Each row was made from one path, in order. Every step used is in the known rows, and no mark comes twice. Write each row's path.
Known rows:
bemi-sibaz-zegef: [-2.47  0.61 -1.56  0.27 -0.79 -1.40 -0.27  3.12 -1.66 -3.42 -1.03  1.50
 -1.50 -0.72 -6.15  0.33  2.20 -4.07  1.91  3.87 -3.90  1.26 -4.47 -2.50
  0.20  3.37  0.68]
kofas-naroz-voze-lovi: [-2.66 -1.28  0.18  2.78  0.91 -1.11 -0.93  7.32  0.75 -0.07 -0.80  1.31
 -0.36  2.26 -5.24  0.58  0.72 -7.58 -1.36  4.35 -2.01  2.33  1.72 -2.34
 -0.45 -0.93  0.72]
lovi-voze: [-2.98  1.16 -0.57  1.91  0.89 -1.14 -0.14  7.79 -0.03 -0.27  0.11  1.49
 -1.29  3.71 -7.56 -0.99  2.30 -6.40 -0.52  5.07 -2.29  1.12 -0.95 -3.90
  0.98  0.82  0.41]
zegef-luvat: [-0.82  0.19  0.38  0.20 -0.43 -0.83 -2.28  5.42 -0.86 -1.81  1.58  0.38
 -0.20  3.57 -6.22 -1.10  2.95 -3.90  1.19  4.68 -1.99  0.41 -1.17 -4.82
 -0.98  1.26  1.28]
zegef-kofas: [-1.49  1.47  0.55  0.71 -0.35  0.19 -1.56  5.48 -1.44 -2.11  1.67 -1.30
 -1.12  2.71 -6.85 -0.80  4.56 -4.32  1.05  4.22 -2.14 -0.21 -1.83 -3.70
 -0.69  1.75  1.97]
kofas-lemorol-luvat-zegef: [-0.93  1.55  0.27  2.18 -2.53 -0.91 -3.07  5.03  0.32 -2.43  2.94 -1.41
  1.90  3.16 -3.77  1.52  3.32 -4.18  1.32  3.13 -2.46  1.25 -2.45 -2.78
  0.61  1.66  2.74]
lemorol-luvat: [-2.22  1.64 -0.43  1.67 -0.89 -0.52 -1.55  5.54  0.41 -0.33  1.69  0.40
  1.27  3.65 -5.97 -0.21  2.71 -4.46 -0.06  4.55 -1.61  1.76 -2.48 -2.98
  1.10  2.18  1.99]
lezam-kofas-naroz-voze: [-3.15  0.08  1.35  3.28  0.18 -0.37 -0.68  5.96 -1.11 -0.22  0.19  0.87
 -0.48  3.37 -5.05  1.35  2.34 -6.45  0.89  5.62 -3.24 -0.20 -0.50 -1.58
  0.08  3.57  1.91]
luvat-lemorol-kofas-naroz-voze: [-3.08 -0.52  2.19  3.18 -1.30 -0.50 -2.26  5.70 -0.05 -0.12  1.95 -1.52
  0.89  4.44 -2.07  3.09  2.18 -5.21  0.33  1.18 -2.40  0.39 -1.35 -2.95
 -0.84  1.55  0.52]
lezam-kofas-zegef-luvat-lemorol: [-0.31 -0.08  0.66  1.34 -3.14 -0.39 -3.49  3.61 -2.72 -2.69  3.18 -2.06
 -0.68  5.80 -5.02  2.50  3.40 -2.95  4.07  3.56 -2.27 -0.68 -3.34 -5.73
 -1.73  3.64  1.70]
lemorol-luvat-zegef-kofas-naroz: [-2.00  1.08  0.32  2.50 -1.88 -0.85 -3.63  3.11 -0.49 -2.73  2.54 -2.39
 -1.05  4.65 -3.18  2.29  3.14 -3.62  1.12  3.80 -3.36 -0.52 -2.26 -3.06
  1.04  2.45  3.19]
lemorol-luvat-zegef-kofas-bemi-sibaz: [-0.47  2.79 -0.49  1.31 -1.74 -1.50 -3.82  2.91 -0.34 -5.30  2.13  0.16
 -1.84  1.09 -4.24  2.37  4.55 -1.33  2.27  3.73 -3.28 -0.92 -3.92 -2.93
  0.01  2.56  2.34]
bemi-sibaz: [-2.00  1.15 -0.85  1.10 -0.87 -1.56 -0.62  5.53 -0.91 -2.76 -0.08  1.66
 -1.04  0.42 -7.01  0.11  3.00 -3.28  1.45  5.08 -2.36  1.04 -3.32 -2.79
 -0.14  2.41  1.14]
kofas-lezam: [-1.94  0.63 -0.31  1.81 -0.83 -0.81 -1.01  6.55 -0.94 -0.27  0.60  2.02
 -0.02  2.54 -6.19 -0.54  4.41 -5.17  0.75  2.97 -0.59  2.01 -1.10 -2.85
 -1.54  2.25  1.59]
lemorol-kofas-bemi-sibaz-zegef-luvat: [-0.74  0.63 -0.32 -0.40 -1.74 -1.16 -3.53  1.31 -1.59 -5.88  0.41  1.40
 -0.12  1.51 -3.88  1.62  3.16 -2.37  2.40  1.69 -4.51 -0.83 -4.37 -4.82
 -0.65  2.63  0.66]
kofas-bemi-sibaz: [-1.56  1.99 -0.88  1.34 -1.18 -2.19 -1.84  5.17 -1.32 -4.59  0.44  2.26
 -1.21  0.02 -6.37  1.21  3.68 -3.13  2.40  4.51 -2.70 -0.06 -2.54 -2.42
 -1.10  2.88  1.29]
lezam-kofas-bemi-sibaz-zegef: [-2.31  1.72 -1.08  0.95 -0.87 -1.22 -1.07  2.19 -3.00 -5.05 -0.87  2.20
 -2.00 -0.16 -6.13  1.84  3.34 -4.15  3.14  4.42 -5.08 -0.56 -4.72 -2.43
 -0.23  5.15  1.61]
sibaz-zegef-luvat: [-1.18 -0.31 -0.31 -0.52 -0.38 -0.81 -2.06  3.05 -1.54 -2.69  0.59  0.39
 -0.74  2.39 -5.43 -0.73  2.26 -4.37  1.56  3.64 -3.46  0.57 -2.22 -4.57
 -0.57  2.00  0.97]
naroz-kofas: [-2.18  0.56  1.53  0.98 -0.14 -0.36  0.29  6.56 -0.21 -2.26  2.44  0.86
  0.73  3.64 -7.11 -0.26  3.87 -5.84  1.24  4.52 -1.71  1.01 -1.23 -2.42
 -1.77  2.70 -0.12]
zegef-sibaz: [-1.28  0.51  0.62  0.02  0.07 -1.31 -1.58  5.67 -1.01 -4.29  0.32  1.13
 -0.85  0.43 -6.19 -0.73  2.70 -5.31  0.12  4.13 -1.89  0.76 -0.44 -3.11
 -0.83  2.18  1.42]
bemi-kofas: [-3.22  0.77  0.33  1.59 -1.10 -0.99 -1.10  4.18 -1.76 -1.88  0.76 -1.06
 -0.15  2.53 -6.76 -0.59  1.96 -4.60  0.28  4.40 -2.59 -0.14 -3.39 -3.64
  0.98  1.88  1.93]
sibaz-zegef-luvat-lemorol: [-1.62 -0.65  0.11 -0.28 -1.59 -0.96 -2.61  2.71 -2.18 -2.16  2.49 -1.79
 -1.66  3.99 -4.14  0.97  2.25 -3.41  2.38  2.37 -3.28  0.49 -3.17 -5.59
 -1.65  1.82  0.68]
sibaz-zegef-luvat-lemorol-kofas-naroz-voze-lovi: [-2.15 -2.44  0.96  1.61 -0.61 -0.43 -2.93  3.44  0.04 -1.48  0.51 -0.80
 -0.10  4.30 -1.70  2.65  0.48 -5.89 -0.59  0.59 -3.67  1.48 -0.89 -5.04
 -0.86 -1.23 -0.01]
luvat-lemorol: [-2.50  0.55  0.47  1.58 -1.42 -1.01 -1.51  6.03 -1.57 -0.42  2.70 -1.98
 -1.05  4.06 -5.38  0.93  3.01 -4.41  1.55  3.12 -1.56  1.17 -2.46 -4.08
 -1.58  1.71  0.97]

Write each row's path:
[-3.30  0.55  0.84  2.96 -1.90 -0.63 -2.11  4.91 -1.28 -1.88  0.88 -0.74
  1.60  4.79 -4.06  2.17  2.56 -5.36  0.49  2.35 -2.86  0.20 -2.31 -3.23
  0.44  2.69  1.75]
lemorol-kofas-naroz
[ 0.06  0.12 -0.11  0.72 -1.80 -1.55 -2.49  5.19 -1.03 -5.63  0.36  0.79
 -0.03  0.02 -5.91  0.82  2.73 -5.07  1.98  3.34 -1.22  0.40 -0.50 -2.76
 -1.29  3.49  1.30]
kofas-zegef-sibaz
[-0.71  1.25  0.71  1.31 -0.26 -0.18 -2.49  5.14 -0.89 -1.82  2.28 -2.57
 -1.88  2.69 -5.15  0.03  4.63 -4.34  1.49  3.97 -2.34 -0.22 -2.23 -3.64
 -0.19  1.62  1.91]
luvat-zegef-kofas
[-0.81  0.81  1.03  0.71 -2.70 -1.61 -3.84  2.35 -0.55 -6.86  2.10 -1.19
  0.62  1.32 -3.20  1.46  2.13 -3.46  0.27  2.47 -3.29 -0.29 -2.62 -3.47
  0.99  1.67  3.18]
bemi-kofas-lemorol-luvat-zegef-sibaz
[-1.29  0.77  0.91  0.67 -2.15 -0.77 -4.31  2.38 -2.08 -4.00  2.93 -1.50
  0.17  4.28 -2.46  2.91  3.56 -3.50  2.42 -0.21 -3.53 -0.98 -3.52 -5.42
 -1.92  2.25  0.63]
sibaz-zegef-luvat-lemorol-kofas-bemi
[-0.61  1.30  0.04  1.75 -1.27  0.01 -3.09  4.19  0.07 -1.06  2.37 -0.35
 -0.88  3.74 -3.81  0.63  5.63 -3.21  0.67  2.08 -1.40  1.02 -2.48 -3.51
 -0.31  2.02  2.67]
lemorol-luvat-zegef-kofas-lezam
[-2.14 -1.13  2.37  2.18 -1.50 -0.56 -3.31  4.62 -0.08 -0.93  2.50 -1.35
  0.71  5.36 -1.57  2.80  2.10 -4.02  0.64  1.23 -2.78 -0.28 -1.11 -4.33
 -1.26  0.86  0.61]
zegef-luvat-lemorol-kofas-naroz-voze
[-2.70 -0.73  0.32  1.10 -3.58 -1.31 -3.47  0.56 -2.31 -4.77  1.48 -1.38
 -0.49  4.53 -1.79  4.38  1.72 -2.06  2.19  0.50 -5.06 -0.46 -5.16 -5.27
 -0.39  2.75  1.05]
bemi-sibaz-zegef-luvat-lemorol-kofas-naroz
[-1.68  1.81  0.05  1.53 -2.86 -0.48 -2.17  5.40 -0.22 -3.00  2.42  0.06
  2.98  3.24 -5.48  0.83  3.20 -3.97  0.83  3.29 -2.33  1.12 -2.06 -2.86
  0.21  1.72  3.00]
kofas-lemorol-luvat
[-1.36  1.87 -0.07  0.32 -2.98  0.37 -2.67  2.51 -1.06 -4.80  2.26 -1.11
  1.67  2.50 -4.83  1.03  3.72 -3.39  1.53  2.10 -3.99  0.07 -3.23 -3.33
  0.18  2.02  3.28]
sibaz-zegef-kofas-lemorol-luvat
[-0.06 -0.73  1.42  0.52 -3.26 -0.81 -3.01  4.16 -1.04 -3.92  4.59 -1.61
  0.12  5.58 -4.66  2.54  3.47 -2.91  4.00  2.28 -1.44 -0.07 -2.08 -5.02
 -3.40  2.58 -0.10]
naroz-kofas-zegef-luvat-lemorol
[-2.44 -0.42  1.47  2.02 -3.08 -0.77 -3.90  3.24 -1.84 -2.54  2.97 -2.30
  0.67  7.05 -2.35  3.40  2.46 -3.23  1.36  1.11 -3.14 -0.52 -2.80 -5.58
 -0.85  1.90  1.56]
zegef-luvat-lemorol-kofas-naroz
[-1.14 -0.23  1.18  1.22 -2.52  0.03 -3.40  4.32 -1.26 -1.05  2.82 -0.33
  1.01  6.04 -2.95  1.74  4.85 -2.94  1.05 -0.64 -1.13  0.93 -3.13 -6.15
 -2.23  1.54  1.05]
zegef-luvat-lemorol-kofas-lezam
[-1.24  1.02  0.15  1.05 -1.01  0.13 -1.72  5.41 -1.40 -1.53  1.28  0.71
 -1.05  2.76 -6.10 -0.49  5.75 -4.02  0.92  2.44 -1.23  0.53 -1.37 -3.63
 -1.74  2.13  2.18]
zegef-kofas-lezam
[-4.19  0.24  0.22  2.63 -2.11 -1.82 -1.63  3.20 -2.25 -2.86  0.61 -1.18
 -0.46  3.72 -5.45  1.32  1.09 -4.67  0.76  4.40 -3.54 -0.75 -2.51 -3.02
  1.06  2.60  2.65]
bemi-kofas-naroz
[-0.69  0.21  0.13 -1.06 -1.18 -1.64 -2.24  1.71 -1.30 -7.04  1.47  2.43
 -1.20  1.23 -5.10  1.43  3.27 -2.70  3.35  3.37 -4.36 -0.75 -3.02 -3.74
 -2.07  3.11 -0.17]
naroz-kofas-bemi-sibaz-zegef-luvat
[-2.83 -0.85  0.94  1.38 -3.05 -0.75 -3.62  1.47 -2.39 -3.18  2.10 -2.40
  0.19  6.12 -1.81  3.66  1.83 -3.71  1.67  0.33 -4.28 -0.34 -3.77 -5.37
 -0.55  2.44  1.15]
sibaz-zegef-luvat-lemorol-kofas-naroz
[-2.51  1.69  0.30  1.56 -3.61 -0.71 -2.44  3.21 -0.86 -3.91  2.34 -1.02
  2.85  3.48 -5.41  0.92  2.26 -3.22  0.53  3.05 -2.97  0.07 -3.54 -3.40
  1.16  1.67  3.52]
bemi-kofas-lemorol-luvat
[-0.33  1.33  1.23  1.03 -1.92 -0.65 -3.21  3.58 -1.02 -6.07  1.90 -0.16
  0.49  2.29 -3.75  1.67  3.52 -4.43  1.06  3.77 -3.56 -0.06 -2.37 -3.28
  0.59  3.26  3.63]
lezam-kofas-lemorol-luvat-zegef-sibaz
[-2.35  1.21 -0.44  0.91 -2.44 -1.35 -2.48  1.79 -2.27 -4.99  0.93 -0.16
 -1.06  1.10 -3.24  3.51  3.10 -3.06  2.77  0.42 -4.29 -0.16 -5.62 -3.62
 -1.07  3.49  0.30]
luvat-lemorol-kofas-bemi-sibaz-zegef
[-1.35 -0.46 -0.01  0.25 -3.09 -0.45 -3.10  1.64 -1.78 -3.07  1.36  0.70
 -0.25  3.61 -2.43  2.65  4.21 -1.71  1.86 -1.16 -3.00  0.92 -5.43 -5.78
 -1.70  2.34  0.50]
bemi-sibaz-zegef-luvat-lemorol-kofas-lezam
[-1.23 -0.18  0.80  0.34 -1.63 -1.06 -2.90  4.80 -1.57 -1.57  3.34 -1.80
 -1.22  5.20 -4.80  0.74  3.02 -2.95  1.92  3.14 -1.90  0.48 -2.15 -5.84
 -2.00  1.10  1.06]
zegef-luvat-lemorol
[-2.17  1.44 -1.58  0.58 -1.03 -1.99 -1.50  2.83 -1.96 -5.02 -0.56  2.00
 -1.77 -1.20 -5.67  1.39  2.75 -3.94  2.66  3.44 -4.17  0.08 -3.64 -2.17
 -0.67  3.72  0.80]
kofas-bemi-sibaz-zegef
[-1.25  1.93 -0.73 -0.02 -3.55 -0.17 -2.45  1.55 -1.04 -6.33  1.51 -0.18
  0.90  1.02 -4.91  1.73  3.67 -1.77  1.99  2.27 -4.66 -0.09 -4.64 -3.19
  0.36  2.41  3.12]
bemi-sibaz-zegef-kofas-lemorol-luvat
[ 0.49 -0.56  1.01  0.38 -2.28 -0.67 -2.53  4.77 -0.26 -4.50  2.98  0.53
  1.30  4.03 -6.18  0.96  3.60 -3.84  3.44  3.83 -1.42 -0.13 -1.09 -3.99
 -2.32  2.89 -0.01]
naroz-kofas-zegef-luvat
[-1.68 -0.32  1.11  0.25 -2.09  0.13 -3.23  2.52 -1.64 -1.97  2.62 -2.36
  0.74  5.30 -2.76  1.86  2.94 -3.49  1.42 -0.05 -3.36  0.24 -4.66 -6.24
 -0.88  1.90  0.35]
sibaz-zegef-luvat-lemorol-kofas
[-2.06  2.43  0.48  2.46 -0.41 -0.63 -1.68  5.64 -2.74 -2.53  1.06  1.05
 -0.58  3.23 -6.80  0.94  4.45 -5.75  2.34  5.43 -2.90 -1.05 -1.80 -2.83
 -0.86  4.39  2.47]
lezam-kofas-bemi
[ 0.47 -0.09  0.54  1.17 -2.73 -0.10 -3.99  4.28 -0.70 -3.30  1.76 -0.65
  2.54  4.33 -4.66  1.33  3.37 -3.43  2.48  1.94 -1.45 -0.21 -2.51 -5.17
 -0.92  2.50  0.80]
lemorol-kofas-zegef-luvat
[-0.73  1.78  0.42  1.48 -0.75  0.16 -3.17  4.07  0.17 -1.72  2.95 -2.38
 -0.88  3.68 -4.32  0.50  4.35 -3.36  0.78  3.74 -2.38  0.21 -3.05 -3.57
  0.91  1.73  2.48]
lemorol-luvat-zegef-kofas
[-0.80  1.20  0.56  0.71 -2.84 -1.50 -4.17  3.07 -1.58 -5.41  2.41  0.14
 -0.42  3.29 -3.46  3.11  3.97 -0.91  2.66  1.34 -3.08 -1.07 -4.28 -5.31
 -1.94  2.05  0.81]
zegef-luvat-lemorol-kofas-bemi-sibaz
[-0.13  1.02  0.82  0.63 -2.04 -1.44 -3.57  4.16  0.07 -5.96  2.13 -0.32
  0.75  1.28 -3.28  1.39  2.89 -4.21  0.58  2.73 -2.64  0.76 -1.25 -3.00
  0.04  1.73  2.75]
kofas-lemorol-luvat-zegef-sibaz
